What can hang from each mark
Z921: Z846
Z349: Z610 Z828
Z578: Z846 Z921
Z846: Z349 Z610 Z828 Z990
Z610: Z349
Z990: Z661 Z846
Z828: Z349
Z661: Z348

Every row comes from one small tree of marks. The marks that hang from a mark follow it in brackets, in the order of their numbers. Every link used is in the known rows. Which tree was each row made from?
Known rows
Z990{Z661{Z348} Z846{Z349}}: [ -7   3 -33   0 -64  24   6  43 -32  74  22 -45  39  32   8 -15   8   4
 -72  -4  -3]
Z610{Z349}: [ 24  -9 -36 -19 -67   6  -2  21 -25  64  39 -56   6  12   9 -19  -4   7
 -82  34   2]
Z990{Z661{Z348} Z846}: [-15 -13 -41   4 -65  28   2  64 -46  60  30 -37  44  28   9 -20   8  -5
 -76  26   9]
Z846{Z990}: [ 16 -27 -50 -12 -65   3   5  27 -28  64  40 -52   2   9  12  -5  19  -7
 -72  44  12]
Z990{Z661 Z846}: [ -5 -14 -38  -7 -68  31  -1  47 -25  53  43 -41  31  22   9  -7   9  -6
 -75  26   7]
Z990{Z661{Z348} Z846{Z349{Z828}}}: [  4  17 -43  -6 -76  21  11  31 -29  79  21 -46  25  34  14  -9  -2  29
 -79 -30  -8]
Z578{Z846{Z610{Z349}}}: [ 57  10  -7 -31 -66 -10   2 -12   3  76  35 -67 -12  16  10 -10   1  10
 -54   5  -8]
Z846{Z610 Z990}: [ 36 -16 -44 -20 -63  -9   6  12 -12  80  35 -61  -9  13  15   7  19  -7
 -62  18   6]
Z921{Z846{Z610 Z828{Z349} Z990{Z661}}}: [ 49   5 -52 -39 -70 -11  15 -28 -22 102  11 -65 -22  28  -3  13  30   7
 -49 -40 -11]
Z846{Z349 Z610 Z828 Z990{Z661{Z348}}}: [ 25  16 -53  -3 -75 -13  17   2 -32 112  -4 -59  -1  36   0   9  14  15
 -56 -55 -11]
Z990{Z661}: [  3 -23 -57  -8 -63  14  -1  55 -47  51  36 -38  21  15  -2 -22  11 -15
 -86  47  22]
Z578{Z846{Z610 Z828{Z349} Z990{Z661}} Z921}: [ 65  19 -22 -42 -63 -12  21 -41  -8  86  13 -64 -20  26  -9  13  23  15
 -36 -46 -19]
Z661{Z348}: [ -3 -18 -41  -9 -56   6   1  55 -52  52  32 -42  25  18   5 -31  12  -8
 -91  63  11]
Z921{Z846}: [ 12 -20 -36 -29 -58   5   1  20 -25  52  42 -47   2  14   8 -15  25 -10
 -76  66   9]
Z578{Z846{Z349 Z610 Z828 Z990} Z921}: [ 61  31   1 -39 -66 -20  23 -62  25  93  17 -72 -33  29   5  29  23  26
 -31 -40 -34]
Z846{Z990{Z661}}: [  9 -30 -69   1 -68   8   6  43 -44  68  31 -44  12  11   5  -7  16 -13
 -68  26  23]
Z828{Z349{Z610}}: [ 52  -3 -36 -44 -54   3   2  13 -34  62  44 -63   1   8   8 -29   2   3
 -98  21  -4]
Z846{Z349{Z828}}: [ 25  12 -40 -30 -70   2   9   4 -14  66  34 -56  -7  20  11  -7   4  23
 -93   8  -9]
Z578{Z846{Z349 Z610}}: [ 47  16  -4 -35 -57 -12   7 -17  10  74  32 -64 -11  22   7  -2  21   4
 -59   5 -14]

Which tree is each row?
[ 50   1 -61 -27 -73 -10  16  -5 -58 104   5 -59  -6  24   4 -14  12  18
 -62 -41  -4]
Z921{Z846{Z828{Z349{Z610}} Z990{Z661{Z348}}}}
[ 62   7 -49 -25 -84 -14  10 -17  -2 103  28 -73 -30  14  25  10 -10  32
 -62 -37  -6]
Z846{Z610{Z349{Z828}} Z990}
[ 50   4 -28 -39 -61  -5   5 -10 -11  79  35 -62 -12  13  19 -12   9   8
 -76  11  -5]
Z921{Z846{Z349{Z610}}}
[ 40  -7 -16 -47 -49  -5   6  -8  -2  62  34 -55 -11  15   9   0  23  -8
 -58  41  -1]
Z578{Z921{Z846{Z610}}}
[ 55  16  -6 -35 -67 -15  18 -40  12  78  26 -65 -27  23   5  23  22  17
 -35 -10 -20]
Z578{Z846{Z610 Z828 Z990} Z921}
[  3   2 -31 -11 -67  27   4  26 -11  68  34 -48  26  27   9  -2  11   3
 -71  -3  -5]
Z990{Z661 Z846{Z349}}
[ 80  19 -34 -31 -76 -10  22 -29  -6  91  23 -60 -26  13  18   5  -5  34
 -49 -57  -3]
Z578{Z846{Z349{Z610 Z828} Z990{Z661}} Z921}
[  5  27  -8 -25 -74  19   8 -13   9  73  35 -60   7  37  10  15  12  27
 -73 -11 -36]
Z990{Z846{Z349 Z828}}
[ 14 -14 -62 -12 -81   1  11   3 -33  82  19 -47  -8  25   2   9  25   4
 -51   3   8]
Z921{Z846{Z828 Z990{Z661}}}
[ 39  10 -65  -8 -76 -13  19  13 -32 110   2 -57  -6  28  13   1   4  21
 -65 -55   3]
Z846{Z349{Z828} Z610 Z990{Z661{Z348}}}
[ 59  23 -18 -56 -59 -13  15 -40  15  81  24 -64 -31  22  15  12  13  24
 -63 -16 -18]
Z578{Z921{Z846{Z349{Z828} Z610}}}
[ 18  -9 -43 -24 -76  -5  11 -13 -18  78  29 -56 -18  23   9  13  28  10
 -56  20  -5]
Z921{Z846{Z828 Z990}}
[ 58 -10 -37 -27 -71 -16   7 -23  -1 103  26 -72 -26  13  20   9  12   7
 -41  -9   0]
Z921{Z846{Z610{Z349} Z990}}
[ 46  18 -28 -35 -74 -19  17 -49  11 109  14 -72 -35  30  11  28  30  18
 -42 -35 -24]
Z921{Z846{Z349 Z610 Z828 Z990}}
[ -1 -10 -66   7 -78   2  12  39 -60  82  10 -43  15  28  -2  -7  13   6
 -68   1   8]
Z846{Z828 Z990{Z661{Z348}}}
[ 32  10 -29 -16 -70  22   4  18 -10  80  36 -55  16  21  19  -5  -6  12
 -74 -27  -6]
Z990{Z661 Z846{Z349{Z610}}}
[ 48  -1 -25 -35 -65  -9   0 -12  -4  85  30 -66 -16  16  14  -4   7   6
 -59  11  -3]
Z921{Z846{Z610{Z349}}}
[ 18  24 -28 -25 -67  14   9  11 -31  87  13 -58  22  42  -3  -4  11  17
 -71 -43 -26]
Z990{Z661{Z348} Z846{Z610 Z828{Z349}}}
[ 46 -11 -57  -6 -75  -6   5  12 -23 100  20 -62  -7  12  10   2  -2   3
 -51 -28  13]
Z846{Z610{Z349} Z990{Z661}}
